Each row was made from one walk, in order. Every step used is in the known rows, and no mark comes twice. Write each row's walk.
In the rows, zero is written as 128.
Known rows:
gatut, kovef, fave: 116, 143, 92, 132, 89, 139, 176, 149, 174, 127, 101, 123, 91, 172, 122, 126, 158, 100, 104, 104, 66, 156, 44, 144, 78, 142, 119, 119, 112, 134, 180, 135, 103
fave, zimabag, gatut, loted, leke, kovef: 131, 115, 72, 160, 83, 91, 227, 176, 106, 189, 105, 182, 136, 188, 79, 176, 153, 102, 167, 107, 162, 129, 64, 136, 86, 117, 122, 100, 158, 117, 169, 136, 97
gatut, kovef, leke, zimabag, fave, litufi: 113, 65, 91, 135, 62, 99, 172, 199, 138, 166, 108, 161, 101, 126, 134, 173, 148, 92, 146, 130, 109, 168, 71, 124, 60, 124, 106, 124, 140, 101, 176, 97, 141
zimabag, gatut, loted, fave, kovef, leke: 101, 129, 67, 188, 84, 129, 210, 179, 159, 180, 94, 165, 128, 183, 37, 176, 216, 101, 111, 87, 144, 101, 58, 156, 91, 138, 106, 146, 135, 134, 171, 146, 65
fave, zimabag, gatut: 129, 155, 104, 119, 107, 168, 182, 145, 111, 178, 136, 152, 110, 183, 134, 149, 178, 87, 185, 135, 121, 145, 61, 134, 90, 126, 132, 108, 167, 138, 132, 139, 113
kovef, fave, kiguru: 124, 160, 90, 148, 113, 162, 143, 136, 178, 123, 137, 138, 115, 177, 139, 150, 190, 106, 146, 126, 57, 183, 77, 144, 76, 102, 115, 159, 139, 126, 189, 98, 124
zimabag, gatut, loted, fave: 113, 171, 113, 163, 91, 164, 208, 132, 162, 166, 153, 148, 117, 179, 104, 157, 198, 75, 138, 94, 152, 115, 41, 159, 83, 140, 123, 139, 134, 146, 179, 112, 64
rigar, fave, zimabag, gatut, loted: 116, 179, 103, 183, 108, 132, 195, 138, 128, 157, 149, 159, 133, 198, 120, 184, 161, 37, 172, 127, 146, 133, 41, 153, 85, 115, 119, 128, 143, 93, 160, 131, 68
kovef, fave, zimabag: 140, 154, 106, 135, 88, 158, 158, 141, 144, 134, 108, 154, 104, 183, 127, 161, 174, 87, 157, 145, 81, 165, 53, 154, 81, 105, 126, 128, 127, 122, 190, 138, 119
loted, leke, kovef, fave, kiguru: 121, 108, 61, 142, 115, 125, 164, 182, 173, 143, 116, 149, 121, 175, 83, 164, 181, 127, 115, 119, 74, 178, 90, 137, 78, 103, 105, 145, 134, 117, 221, 105, 131
fave, zimabag, gatut, loted: 131, 165, 100, 166, 81, 127, 210, 128, 115, 169, 127, 172, 124, 197, 126, 169, 165, 75, 192, 114, 146, 133, 48, 141, 82, 116, 128, 118, 169, 128, 130, 133, 85
dizozig, litufi: 130, 196, 113, 119, 87, 156, 195, 116, 173, 136, 119, 137, 80, 166, 118, 134, 146, 110, 167, 113, 107, 168, 47, 131, 85, 98, 124, 116, 145, 145, 174, 118, 113
loted, fave, kiguru: 110, 163, 108, 141, 114, 166, 155, 138, 181, 124, 165, 143, 104, 167, 112, 133, 193, 81, 151, 114, 87, 174, 85, 147, 86, 120, 115, 158, 151, 169, 204, 88, 115
rigar, fave, zimabag, gatut, kovef: 99, 159, 94, 150, 127, 143, 190, 163, 128, 151, 141, 135, 104, 175, 139, 148, 137, 51, 151, 119, 114, 136, 54, 148, 88, 149, 117, 95, 143, 101, 148, 148, 89
rigar, fave, zimabag: 116, 168, 108, 139, 109, 146, 163, 144, 142, 129, 138, 136, 111, 188, 114, 154, 164, 41, 167, 149, 101, 179, 55, 152, 89, 112, 120, 126, 130, 127, 187, 121, 97
leke, zimabag, gatut, kovef, fave, litufi: 114, 121, 94, 150, 81, 145, 198, 157, 144, 170, 135, 154, 107, 121, 183, 181, 112, 111, 135, 102, 113, 139, 44, 150, 60, 131, 111, 107, 156, 75, 160, 146, 122
kovef, leke: 132, 112, 91, 109, 90, 122, 169, 168, 141, 165, 98, 134, 96, 207, 72, 131, 218, 111, 145, 126, 90, 175, 78, 114, 101, 111, 123, 143, 127, 160, 168, 102, 111
rigar, fave: 106, 169, 109, 128, 114, 159, 161, 137, 167, 137, 140, 103, 110, 181, 101, 144, 189, 52, 136, 134, 95, 174, 49, 145, 89, 123, 118, 141, 110, 144, 189, 103, 88
rigar, fave, kiguru: 100, 179, 92, 146, 135, 149, 146, 138, 173, 124, 164, 121, 112, 188, 118, 145, 177, 60, 154, 132, 78, 196, 79, 139, 87, 104, 112, 161, 139, 131, 182, 84, 106
rigar, fave, zimabag, gatut, kovef, leke: 105, 117, 79, 152, 138, 115, 179, 202, 110, 167, 116, 147, 100, 196, 113, 159, 168, 69, 139, 122, 108, 141, 75, 125, 103, 144, 113, 108, 134, 86, 156, 141, 91
loted, leke, zimabag, gatut, kovef: 127, 74, 87, 98, 93, 105, 191, 190, 94, 189, 173, 160, 106, 175, 137, 162, 144, 105, 134, 111, 121, 166, 71, 109, 76, 133, 114, 87, 149, 121, 161, 113, 126
leke, zimabag, fave, kiguru: 115, 121, 103, 126, 96, 148, 118, 154, 134, 138, 194, 174, 125, 151, 158, 162, 166, 55, 168, 154, 90, 203, 87, 130, 49, 110, 115, 148, 144, 128, 181, 62, 142
fave, zimabag, gatut, kovef, leke: 122, 106, 75, 131, 111, 109, 196, 195, 94, 181, 94, 163, 97, 199, 117, 144, 170, 109, 156, 113, 107, 135, 77, 113, 100, 140, 121, 94, 159, 117, 129, 153, 111
rigar, fave, zimabag, gatut, loted, leke: 132, 135, 101, 173, 111, 104, 197, 169, 114, 175, 155, 169, 127, 210, 94, 208, 175, 58, 168, 132, 151, 149, 59, 143, 91, 104, 109, 129, 138, 89, 182, 107, 82
loted, leke, zimabag, gatut, kovef, fave: 131, 79, 86, 120, 101, 119, 178, 198, 107, 176, 166, 159, 106, 171, 149, 190, 149, 107, 107, 119, 113, 156, 62, 128, 65, 131, 110, 105, 124, 87, 186, 127, 123
kovef, fave, zimabag, gatut, loted: 132, 164, 99, 179, 87, 140, 192, 135, 132, 157, 123, 174, 129, 194, 137, 187, 175, 78, 160, 121, 131, 125, 41, 157, 77, 114, 125, 132, 143, 88, 159, 148, 78
kovef, leke, zimabag, fave, kiguru: 123, 83, 88, 125, 102, 118, 107, 189, 122, 153, 169, 184, 127, 175, 137, 172, 197, 66, 156, 156, 85, 205, 108, 110, 61, 102, 110, 159, 136, 114, 187, 61, 144

Write each row's walk:
129, 168, 117, 170, 64, 126, 203, 131, 150, 130, 125, 181, 111, 185, 101, 160, 162, 59, 164, 114, 137, 142, 43, 167, 84, 117, 126, 136, 148, 154, 198, 121, 88 -> gatut, loted, fave, zimabag
118, 163, 76, 192, 87, 137, 206, 150, 141, 157, 95, 179, 145, 170, 122, 172, 152, 86, 138, 110, 139, 109, 41, 162, 73, 128, 124, 117, 135, 86, 168, 170, 80 -> leke, kovef, fave, zimabag, gatut, loted
110, 94, 62, 135, 86, 120, 170, 197, 105, 198, 124, 171, 137, 179, 86, 174, 174, 100, 132, 117, 129, 152, 73, 128, 82, 122, 114, 116, 154, 122, 141, 149, 107 -> fave, kovef, leke, zimabag, gatut
96, 109, 65, 155, 115, 128, 157, 207, 121, 186, 146, 156, 147, 176, 81, 188, 181, 64, 116, 133, 124, 154, 68, 141, 84, 124, 99, 126, 130, 89, 164, 147, 90 -> rigar, fave, kovef, leke, zimabag, gatut
101, 150, 84, 185, 59, 137, 201, 151, 143, 169, 157, 189, 151, 147, 97, 180, 145, 67, 125, 94, 163, 121, 35, 172, 64, 137, 109, 122, 153, 131, 181, 147, 72 -> leke, zimabag, gatut, loted, fave, kovef
119, 89, 59, 126, 62, 96, 163, 190, 122, 169, 98, 171, 132, 181, 71, 162, 166, 103, 128, 124, 104, 176, 76, 126, 82, 107, 110, 124, 143, 140, 168, 142, 116 -> fave, kovef, leke, zimabag
122, 159, 104, 154, 84, 142, 205, 117, 143, 178, 136, 141, 125, 193, 121, 154, 183, 93, 157, 100, 142, 128, 42, 135, 82, 126, 126, 134, 145, 140, 133, 114, 72 -> zimabag, gatut, loted
114, 121, 90, 131, 94, 146, 167, 166, 124, 162, 161, 154, 112, 161, 177, 160, 131, 89, 111, 109, 107, 142, 46, 139, 62, 148, 117, 103, 125, 95, 162, 146, 106 -> leke, zimabag, gatut, kovef, fave
112, 66, 86, 112, 79, 103, 146, 200, 115, 158, 128, 163, 105, 165, 132, 147, 173, 75, 120, 134, 94, 175, 75, 115, 64, 140, 111, 121, 112, 120, 184, 94, 125 -> gatut, kovef, leke, zimabag, fave
118, 170, 115, 160, 66, 138, 203, 125, 177, 134, 133, 149, 111, 176, 90, 144, 186, 78, 136, 99, 130, 139, 43, 159, 82, 124, 123, 151, 123, 167, 202, 101, 75 -> gatut, loted, fave
105, 141, 88, 122, 105, 151, 205, 148, 138, 170, 126, 116, 96, 170, 133, 117, 161, 104, 136, 91, 106, 138, 51, 127, 86, 160, 126, 100, 147, 147, 130, 134, 103 -> zimabag, gatut, kovef
86, 167, 80, 153, 102, 155, 174, 151, 184, 139, 106, 106, 126, 166, 56, 150, 174, 63, 127, 120, 88, 163, 44, 161, 87, 125, 105, 134, 122, 145, 182, 141, 84 -> rigar, fave, kovef
94, 128, 63, 157, 104, 126, 165, 188, 173, 149, 90, 122, 122, 187, 32, 158, 207, 79, 113, 123, 89, 167, 68, 149, 99, 119, 99, 146, 114, 130, 184, 137, 83 -> rigar, fave, kovef, leke
106, 129, 67, 187, 60, 102, 205, 171, 175, 148, 71, 165, 125, 185, 24, 163, 208, 96, 108, 87, 117, 128, 54, 160, 90, 120, 105, 153, 128, 157, 202, 138, 73 -> gatut, loted, fave, kovef, leke
136, 105, 78, 133, 89, 121, 179, 189, 141, 150, 85, 166, 117, 177, 77, 174, 166, 109, 130, 138, 98, 166, 67, 145, 82, 110, 117, 110, 122, 110, 221, 145, 125 -> loted, leke, kovef, fave, zimabag
121, 118, 115, 109, 73, 162, 134, 156, 133, 153, 168, 155, 119, 153, 144, 157, 176, 45, 152, 154, 109, 183, 58, 137, 52, 130, 119, 128, 116, 139, 188, 77, 126 -> leke, zimabag, fave
94, 136, 81, 143, 77, 177, 160, 152, 177, 152, 100, 122, 120, 146, 73, 144, 203, 66, 141, 136, 84, 155, 49, 154, 67, 143, 111, 133, 117, 161, 177, 118, 109 -> zimabag, fave, kovef
142, 117, 98, 138, 62, 85, 206, 144, 144, 160, 115, 151, 108, 206, 69, 165, 184, 113, 154, 111, 122, 167, 58, 123, 86, 95, 119, 141, 135, 161, 180, 90, 100 -> gatut, loted, leke
135, 99, 85, 151, 72, 87, 186, 171, 95, 194, 147, 188, 137, 205, 119, 177, 183, 90, 149, 112, 155, 152, 63, 113, 77, 110, 120, 138, 144, 109, 142, 114, 87 -> kovef, leke, zimabag, gatut, loted
108, 150, 103, 140, 111, 162, 200, 165, 128, 155, 143, 153, 91, 158, 132, 137, 154, 74, 147, 103, 124, 118, 54, 160, 89, 164, 125, 90, 156, 139, 171, 148, 105 -> loted, fave, zimabag, gatut, kovef
128, 112, 73, 142, 63, 80, 224, 160, 154, 163, 83, 153, 128, 186, 54, 152, 161, 113, 131, 94, 134, 154, 54, 131, 81, 113, 118, 127, 130, 154, 195, 111, 94 -> gatut, loted, leke, kovef
107, 147, 99, 137, 112, 172, 134, 141, 166, 135, 157, 136, 111, 166, 128, 140, 206, 64, 169, 143, 72, 184, 84, 133, 66, 122, 116, 158, 136, 149, 176, 66, 131 -> zimabag, fave, kiguru
149, 98, 100, 128, 47, 62, 189, 157, 111, 170, 158, 184, 128, 201, 103, 189, 150, 97, 151, 118, 137, 183, 54, 125, 70, 85, 117, 133, 142, 139, 187, 83, 111 -> gatut, loted, leke, zimabag
118, 149, 79, 146, 116, 177, 181, 170, 138, 167, 105, 158, 134, 162, 124, 155, 159, 92, 139, 128, 120, 121, 53, 159, 77, 140, 126, 101, 133, 99, 174, 170, 103 -> leke, kovef, fave, zimabag, gatut
109, 124, 94, 110, 91, 128, 185, 165, 106, 178, 163, 151, 114, 158, 166, 137, 121, 87, 137, 105, 119, 152, 54, 123, 71, 150, 125, 91, 153, 131, 133, 134, 110 -> leke, zimabag, gatut, kovef
136, 80, 105, 136, 47, 93, 163, 168, 118, 165, 165, 185, 129, 178, 114, 200, 182, 59, 153, 146, 137, 177, 57, 126, 52, 101, 110, 142, 113, 122, 208, 62, 115 -> gatut, loted, leke, zimabag, fave
120, 160, 121, 134, 109, 194, 182, 157, 129, 165, 155, 158, 102, 167, 124, 156, 189, 65, 166, 133, 132, 133, 57, 158, 90, 143, 127, 113, 153, 143, 180, 126, 103 -> loted, fave, zimabag, gatut
142, 113, 74, 173, 69, 85, 212, 172, 140, 142, 76, 185, 133, 191, 76, 187, 153, 103, 131, 120, 123, 151, 53, 152, 77, 101, 115, 125, 125, 104, 217, 144, 103 -> gatut, loted, leke, kovef, fave, zimabag
102, 122, 72, 146, 83, 143, 175, 189, 172, 155, 81, 145, 105, 174, 27, 143, 216, 100, 108, 108, 100, 148, 72, 153, 97, 132, 107, 144, 126, 167, 206, 139, 99 -> loted, fave, kovef, leke
135, 109, 72, 137, 116, 150, 184, 198, 126, 181, 108, 166, 124, 173, 99, 185, 177, 109, 132, 139, 119, 136, 66, 145, 80, 130, 118, 103, 133, 88, 194, 152, 120 -> loted, leke, kovef, fave, zimabag, gatut
118, 81, 72, 160, 35, 84, 175, 177, 131, 164, 134, 188, 142, 164, 67, 204, 167, 60, 136, 131, 130, 170, 49, 144, 50, 107, 101, 129, 124, 124, 207, 98, 114 -> gatut, loted, leke, zimabag, fave, kovef
107, 73, 71, 133, 103, 89, 131, 203, 116, 143, 151, 180, 116, 168, 147, 151, 165, 75, 133, 130, 71, 193, 107, 108, 63, 128, 105, 137, 135, 110, 176, 76, 142 -> gatut, kovef, leke, zimabag, fave, kiguru
107, 147, 89, 138, 112, 170, 184, 154, 156, 156, 122, 121, 101, 166, 143, 139, 174, 106, 108, 100, 88, 126, 44, 140, 76, 155, 120, 115, 121, 112, 157, 146, 93 -> zimabag, gatut, kovef, fave
123, 136, 106, 109, 95, 164, 164, 148, 107, 186, 182, 152, 123, 169, 156, 154, 159, 83, 157, 131, 134, 163, 60, 124, 70, 127, 129, 113, 151, 131, 142, 117, 113 -> leke, zimabag, gatut
133, 93, 91, 108, 100, 131, 159, 193, 95, 198, 158, 168, 116, 193, 125, 160, 190, 95, 147, 134, 132, 164, 82, 108, 83, 119, 123, 124, 144, 114, 144, 113, 114 -> kovef, leke, zimabag, gatut
